Each row was made from one small tree. The marks that hang from a mark follow it in brackets, in the order of their numbers. Every link used is in the known rows. Write each row's tree.
Known rows:
Z600{Z41{Z596{Z69{Z38}}} Z544}: [ 2.011  0.681 -3.318  2.470 -2.375  2.433  1.589  1.582 -1.465  1.965
  2.549 -1.897 -0.145  0.446 -3.667  1.186  2.705  2.716 -1.748  2.670
 -0.435  0.567]
Z544{Z600{Z41{Z116 Z596 Z671}}}: [-1.297 -1.464 -0.298 -0.452  1.176  0.519  1.474  0.555 -3.423 -2.446
  0.072  1.404 -2.654  0.671  0.730 -1.762  2.486 -3.953 -0.174 -0.190
 -2.845 -0.976]
Z544{Z600{Z41}}: [-3.160  0.366  2.278 -1.375  2.258  0.496 -0.717  0.124 -4.316 -0.359
 -1.038  2.489 -4.859 -0.928  0.927 -0.071  3.960 -1.433  1.216  2.520
 -0.526 -1.951]
Z573{Z41}: [ 1.161  4.405 -1.068 -0.647  2.651  0.868 -4.795 -1.569  1.019  2.875
 -1.841 -1.090 -3.166 -0.584 -3.846  0.143 -1.497  3.192  0.194  1.767
  3.220 -1.493]
Z347{Z41{Z596{Z69}}}: [ 2.251  3.804  3.305  4.479 -1.108  1.466 -0.192 -2.116 -0.430 -0.074
  0.245 -0.554 -1.767 -3.110 -0.276 -0.461 -5.529  2.923  2.959  0.375
 -1.714  1.076]
Z573{Z41{Z116 Z600 Z671}}: [ 0.881  1.772 -1.046 -2.593  0.962 -0.120 -2.334 -1.721  4.172  0.086
 -1.693 -2.633  0.743  2.377 -2.689 -2.600 -1.053 -0.995 -2.288 -2.539
  3.672 -2.243]
Z116{Z41{Z596{Z69}}}: [-1.098  1.566 -0.596 -1.712  0.095  1.208 -4.423  2.805 -0.509  2.793
 -1.345  0.836  3.110 -4.165  4.219  2.207  0.175  0.747  4.214  0.951
 -1.140  1.354]
Z596{Z41{Z600} Z69}: [ 0.263  3.945  3.941 -3.077 -3.542  1.446 -4.201  0.574 -2.770  4.055
 -2.767 -1.962  4.851 -1.823  1.792 -3.066 -1.816  1.771  4.112 -0.887
  4.089  1.972]
Z886{Z600}: [-4.145 -0.375  3.588  0.700  7.531 -3.465 -1.973 -1.322  0.161 -0.612
 -1.755  2.599 -4.865 -3.488  1.826  1.814  1.604  2.943  0.828  3.031
 -3.053 -0.016]
Z69{Z38}: [-0.227  4.293  2.188  0.934  2.726  0.886 -3.173 -2.108 -2.460 -1.833
 -0.689  2.139 -2.225 -5.082 -5.614  2.818 -4.383  6.988 -1.321  1.493
 -2.828 -0.229]
Z544{Z600}: [-4.112 -0.298  3.808  0.998  4.084 -0.377 -1.581 -0.057 -2.880 -1.673
 -1.829  4.565 -8.020 -3.334  2.766  1.368  1.756 -0.582  1.797  1.373
  0.304 -1.627]
Z596{Z41{Z600} Z69{Z38}}: [ 1.433  5.671  4.755 -2.512 -4.538  2.618 -4.673 -0.641 -4.033  3.027
 -0.467 -1.894  6.561 -4.744 -1.269 -3.508 -4.513  2.782  2.042  0.028
  1.765  3.270]
Z573{Z41{Z596 Z600 Z671}}: [ 3.473  0.466 -0.316 -2.053 -1.606 -1.373 -0.983 -3.316  1.999 -0.109
  2.363  2.310  3.334  0.882  0.475  1.027 -4.363 -4.101 -2.321  0.419
  3.930  1.761]
Z600{Z41{Z596 Z671} Z544}: [ 1.840 -3.229 -5.313  1.636 -2.304 -0.576  5.021  0.663  1.052  2.086
  3.392 -0.853 -0.521  4.564 -2.823  1.595  2.479  0.143 -1.687  2.963
  0.085 -0.573]
Z347{Z41{Z116 Z596}}: [ 1.838  2.129  0.103  3.202  2.026  2.001  1.221 -1.207  0.301 -2.432
 -0.458 -3.571 -3.551 -0.246 -5.265 -0.237 -3.775  2.384  1.362 -2.730
 -5.715 -1.595]
Z544{Z600{Z41{Z596{Z69}}}}: [-1.282  0.738  2.211 -0.108  0.455  1.223 -0.785  0.509 -5.276 -1.181
 -0.031  3.150 -2.432 -2.108  3.221 -0.474  2.451 -2.797  0.940  1.885
 -0.579  0.472]
Z41{Z596{Z69} Z600 Z671}: [ 1.554 -1.096  3.501  0.202 -4.598 -2.680  0.905 -1.734  0.688 -3.313
  0.578  6.397  6.258 -0.732  8.372  1.227 -5.334 -3.735 -0.855 -2.037
  4.124  4.116]
Z573{Z41{Z116 Z600{Z544} Z671}}: [ 0.800 -0.022 -2.101 -0.782  0.566  0.024 -0.856 -1.012  5.652  1.020
 -0.186 -3.506 -1.346  2.817 -3.538 -2.184  0.708 -0.737 -3.048 -1.995
  4.491 -2.805]
Z600{Z544}: [-2.377 -1.584 -1.388  3.921  3.427 -0.387  0.592  1.442  2.463  1.613
 -1.195  0.122 -8.988  0.038 -2.509  4.062  2.743  5.552  0.251  1.558
  2.229 -3.239]
Z886{Z600{Z41}}: [-3.147  0.120  2.082 -1.606  5.836 -2.465 -1.164 -1.032 -1.236  0.677
 -0.918  0.722 -1.572 -1.013  0.035  0.307  4.102  1.974  0.310  4.230
 -3.885 -0.287]
Z544{Z600{Z41{Z116 Z596}}}: [-1.730 -0.461 -0.073 -0.870  2.632  1.661  0.273  1.231 -4.668 -2.832
 -0.723  1.006 -3.703 -0.157 -0.286 -0.437  3.646 -3.040 -0.170 -0.198
 -3.521 -1.288]
Z596{Z69}: [-1.748  5.481  3.090  2.608  0.426  0.859 -5.423  1.219 -0.633  1.693
 -5.936  1.256 -2.261 -3.456  3.483 -1.192 -1.302  7.014  3.272 -0.742
  4.228  0.173]
Z886{Z600{Z41{Z116 Z671} Z544}}: [-3.145 -3.065 -1.133  1.262  5.157 -2.335  2.168  0.464  2.795  1.206
  0.745 -2.845 -3.648  1.446 -1.581 -1.936  6.373  1.529 -1.557  2.783
 -3.482 -1.532]
Z544{Z600{Z41{Z116 Z596{Z69}}}}: [-1.640  0.796  0.764 -0.206  1.425  2.158 -0.807  1.734 -4.790 -2.194
 -1.193  0.539 -2.834 -1.074  1.237 -1.910  3.395 -2.529  0.303 -0.554
 -2.301 -0.513]
Z41{Z596{Z69} Z671}: [ 2.163  0.810 -0.004  3.652 -2.852 -1.603 -0.151 -0.543 -0.029 -1.106
 -0.626  4.165  2.470 -1.401  5.209 -0.319 -6.206  0.745  1.219 -0.624
  1.786  3.921]

Write each row's tree:
[ 1.194 -1.253  0.515  0.231 -2.667 -0.661  0.825  0.442  1.736 -5.692
 -1.845  1.277  5.731  1.196  4.783 -1.592 -3.343 -3.171 -2.127 -7.121
  0.848  1.958]
Z41{Z116 Z596{Z69} Z600 Z671}
[ 2.723  2.117 -2.476  4.290 -1.297  1.139 -0.503  0.650  0.320 -4.103
 -1.529 -0.868  3.111 -1.535 -0.504 -3.497 -5.940  2.112 -1.815 -5.049
 -3.088  2.760]
Z41{Z116 Z596{Z69{Z38}} Z671}
[-1.451 -4.605 -0.713 -3.039 -1.689 -1.667  0.867  1.143  3.344  1.623
  2.976  2.374  4.053 -0.863  4.874  3.935  1.019 -4.332  1.352  1.128
  0.702  0.366]
Z116{Z41{Z596 Z600{Z544} Z671}}
[ 0.578 -5.995 -2.570  1.032 -0.520 -1.604  4.950  0.462  3.946 -5.591
  1.584  0.513  0.849  3.700  0.413  1.828 -0.357 -4.311 -4.330 -5.741
 -0.475 -0.348]
Z41{Z116 Z596 Z600{Z544} Z671}
[-0.563 -2.091 -3.930  1.062 -1.054 -0.703  3.630  0.893  2.389  4.009
  1.078 -2.282 -2.646  4.793 -3.453  0.016  4.498  2.766 -0.559  3.303
  2.230 -3.099]
Z600{Z41{Z671} Z544}
[ 1.561 -1.662 -4.604  2.094  1.696 -0.811  1.924  0.676  1.099 -4.496
 -1.986 -0.301  0.090  2.629 -1.297 -0.115 -3.629  0.024 -1.277 -5.101
 -3.962  0.174]
Z41{Z116 Z596 Z671}
[ 2.614  5.727  2.026  0.545 -5.020  1.763 -3.653 -0.728 -2.712  5.021
 -0.146 -2.770  5.647 -4.033 -2.202 -6.428 -6.512  4.627  3.336  1.295
  1.235  3.801]
Z596{Z41{Z671} Z69{Z38}}
[-3.386 -1.988  0.498  0.921  5.491 -2.220  1.040  0.073  1.032  1.936
  1.169 -0.975 -4.769 -0.284 -1.152  0.780  6.501  2.176 -0.729  5.092
 -2.646 -1.049]
Z886{Z600{Z41 Z544}}
[-0.585 -1.068  2.428  2.530 -0.205 -0.375  3.814 -1.937  5.604 -0.707
  0.553 -3.701 -3.306  2.206 -3.161 -2.252 -1.160  0.861  0.062 -2.566
 -0.155 -3.864]
Z347{Z41{Z116 Z600{Z544} Z671}}
[-3.399  0.224  0.882 -1.277  3.413  1.443 -0.607  1.253 -3.790 -1.367
 -2.246 -0.059 -4.984 -0.048 -0.853 -1.488  5.059 -1.281  0.656  0.000
 -1.978 -3.094]
Z544{Z600{Z41{Z116}}}
[ 1.780  2.385  5.758  1.893 -2.395  0.689  0.428 -2.912  0.108 -1.481
  1.178  1.083  0.882 -2.573  1.635  0.744 -4.986 -0.385  1.601 -0.530
 -0.149  1.221]
Z347{Z41{Z596{Z69} Z600}}
[ 1.170  1.595  1.135 -2.613 -0.567 -1.496 -2.342 -3.390  3.393  1.734
  0.147  1.141  1.166  1.159 -0.134 -0.525 -2.458 -1.351 -1.253  1.011
  6.007 -0.743]
Z573{Z41{Z600 Z671}}
[ 1.219 -3.790  1.847 -1.457 -2.285 -3.784  2.869 -2.677  0.703 -4.592
  1.741  6.957  4.435  1.110  5.323  4.445 -4.985 -4.898 -1.877 -1.490
  1.678  2.481]
Z41{Z596 Z600 Z671}
[ 1.844  0.142 -5.074 -1.818 -0.086  0.454  1.980  0.777 -1.370 -1.378
 -1.341 -2.346  3.289  5.157 -3.811 -1.112  0.490  0.400 -1.078 -1.794
 -3.682 -1.094]
Z600{Z41{Z116 Z596 Z671}}
[-1.283 -3.778 -0.692  1.680  3.314 -3.255  2.981 -0.710  1.423  0.944
  3.580  0.431 -1.845  0.256  0.650  0.523  3.893 -0.670 -1.647  4.993
 -3.496  1.116]
Z886{Z600{Z41{Z596 Z671} Z544}}
[-0.106  4.025  1.834 -3.000 -2.140  2.817 -4.351  2.176 -2.047  2.521
 -4.503 -5.413  4.456 -0.479 -0.477 -5.084 -0.371  2.083  3.223 -4.353
  1.857  0.507]
Z596{Z41{Z116 Z600} Z69}
[ 0.069 -1.109 -0.753 -4.792 -0.502 -0.376  0.394 -0.089 -0.148  1.218
 -1.692 -3.978  3.548  3.531 -3.856 -2.528 -1.346 -0.929  1.730 -3.419
 -0.567 -1.240]
Z596{Z41{Z116 Z600 Z671}}
[-2.051 -3.385 -0.352 -3.562  0.143 -0.078 -0.916  1.995  1.539  1.266
  1.819  1.705  2.430 -2.171  3.472  5.953  2.703 -3.076  1.341  0.982
 -0.423 -0.175]
Z116{Z41{Z596 Z600{Z544}}}
[ 1.382  4.108  3.765 -0.795 -4.734  2.740 -3.399  0.051 -2.462  4.009
  0.943 -2.897  4.403 -4.505 -2.069 -3.045 -2.692  2.910  1.317  0.625
  2.637  2.851]
Z596{Z41{Z600{Z544}} Z69{Z38}}
[ 1.341 -0.955  3.576  2.487 -0.935  0.069  3.350 -2.743  1.583 -1.560
  3.541  0.625 -2.631 -0.885 -1.191  3.149 -2.978 -0.984  0.090  0.348
 -1.058 -0.524]
Z347{Z41{Z596 Z600{Z544}}}
[-1.181 -1.401  1.183 -0.543  0.270 -0.533  1.522 -0.509 -3.908 -1.374
  1.386  3.939 -2.260 -0.347  2.463 -0.223  1.436 -4.255  0.513  2.382
 -1.107  0.143]
Z544{Z600{Z41{Z596 Z671}}}
[-1.182 -1.218  1.503 -3.635 -3.041 -1.138 -2.056  0.995  1.791  1.647
  0.565  2.820  7.577 -2.662  7.903  1.449 -0.914 -3.606  2.707  0.210
  1.579  2.034]
Z116{Z41{Z596{Z69} Z600 Z671}}
[-1.914 -1.543  0.832 -2.553 -1.438  0.673 -2.357  2.738  1.483  2.120
  0.859  1.262  3.717 -3.480  5.874  3.667  2.433 -2.270  2.129  0.684
  1.364  0.944]
Z116{Z41{Z596{Z69} Z600{Z544}}}
[ 1.454  3.256 -3.620 -1.367  0.065  2.961 -1.265  2.230 -3.266 -0.952
 -3.401 -3.441  2.877  2.371 -3.139 -1.418  1.779  2.444 -0.207 -2.426
 -3.031 -0.653]
Z600{Z41{Z116 Z596{Z69}}}
[ 0.562 -1.568  2.466  1.754 -2.441 -0.077  0.419  0.553  0.280 -2.757
  1.123  4.071  0.877 -1.885  5.179  4.508 -0.621 -1.885 -1.769 -1.519
  3.671  2.539]
Z41{Z596{Z69} Z600{Z544}}
[ 1.519 -3.141 -7.342  1.711 -0.661  0.955  4.995  2.235  1.841  0.514
  1.668 -4.454 -1.126  5.853 -5.348 -0.378  4.022  0.603 -2.538 -0.684
 -2.223 -2.079]
Z600{Z41{Z116 Z596 Z671} Z544}
[ 1.983 -1.316 -4.199  2.897 -3.909  0.291  3.551  1.317  1.044  2.810
  2.523 -1.253  0.665  3.236 -0.469 -0.492  2.311  0.957 -0.920  2.571
  1.922  0.507]
Z600{Z41{Z596{Z69} Z671} Z544}
[ 2.266  1.893 -1.902 -0.773 -3.371  0.022  0.521 -0.103 -2.160  0.891
 -0.512  0.710  4.947  2.357  0.923 -1.253 -1.139  0.822  0.643  1.349
  0.282  1.601]
Z600{Z41{Z596{Z69} Z671}}
[-2.777 -0.636  2.071 -0.934  0.968 -0.648  0.540 -0.446 -2.932 -0.055
 -0.166  2.980 -3.588 -0.108  2.079 -1.512  2.890 -2.266  1.085  2.593
  0.269 -1.564]
Z544{Z600{Z41{Z671}}}
[-1.534 -1.618  0.368  1.926  3.484 -1.456  0.867  0.292 -0.024  1.305
  2.166 -0.261 -2.364 -1.744  1.166  0.372  4.891  0.674 -1.120  4.589
 -3.015  1.522]
Z886{Z600{Z41{Z596{Z69}} Z544}}
[ 3.442 -1.031 -1.405 -0.171 -1.749 -1.226  0.446 -2.614  3.523  0.559
  3.874  1.297  1.249  1.178 -0.062  1.342 -2.702 -3.893 -3.063  1.179
  4.675  1.220]
Z573{Z41{Z596 Z600{Z544} Z671}}
[ 3.232  3.279 -4.484  0.068  3.096  2.352 -3.516 -0.130  0.340 -0.540
 -1.227 -3.456 -1.592  0.519 -5.546 -0.243 -1.968  0.777 -1.696 -2.300
 -1.142 -0.533]
Z573{Z41{Z116 Z596}}
[-0.814 -2.045 -6.056  0.989  0.492  0.687  3.708  2.357  3.245  2.400
 -0.484 -5.677 -3.020  6.271 -6.152 -1.908  5.871  3.357 -1.574 -0.206
 -0.140 -4.580]
Z600{Z41{Z116 Z671} Z544}
[ 0.247 -2.729  0.345 -3.166 -2.238 -1.650  1.906 -0.852  0.632  3.577
  1.576 -1.337  1.892  2.623 -1.895 -0.222 -1.253 -1.126  1.931  0.814
  2.496 -0.256]
Z596{Z41{Z600{Z544} Z671}}
[-0.226 -4.118 -1.946  0.284  2.084  0.725  2.561  1.723  1.368 -6.269
 -0.073 -0.413 -1.443  1.865 -1.662  4.601  1.807 -2.388 -4.122 -6.070
 -2.188 -1.284]
Z41{Z116 Z596 Z600{Z544}}
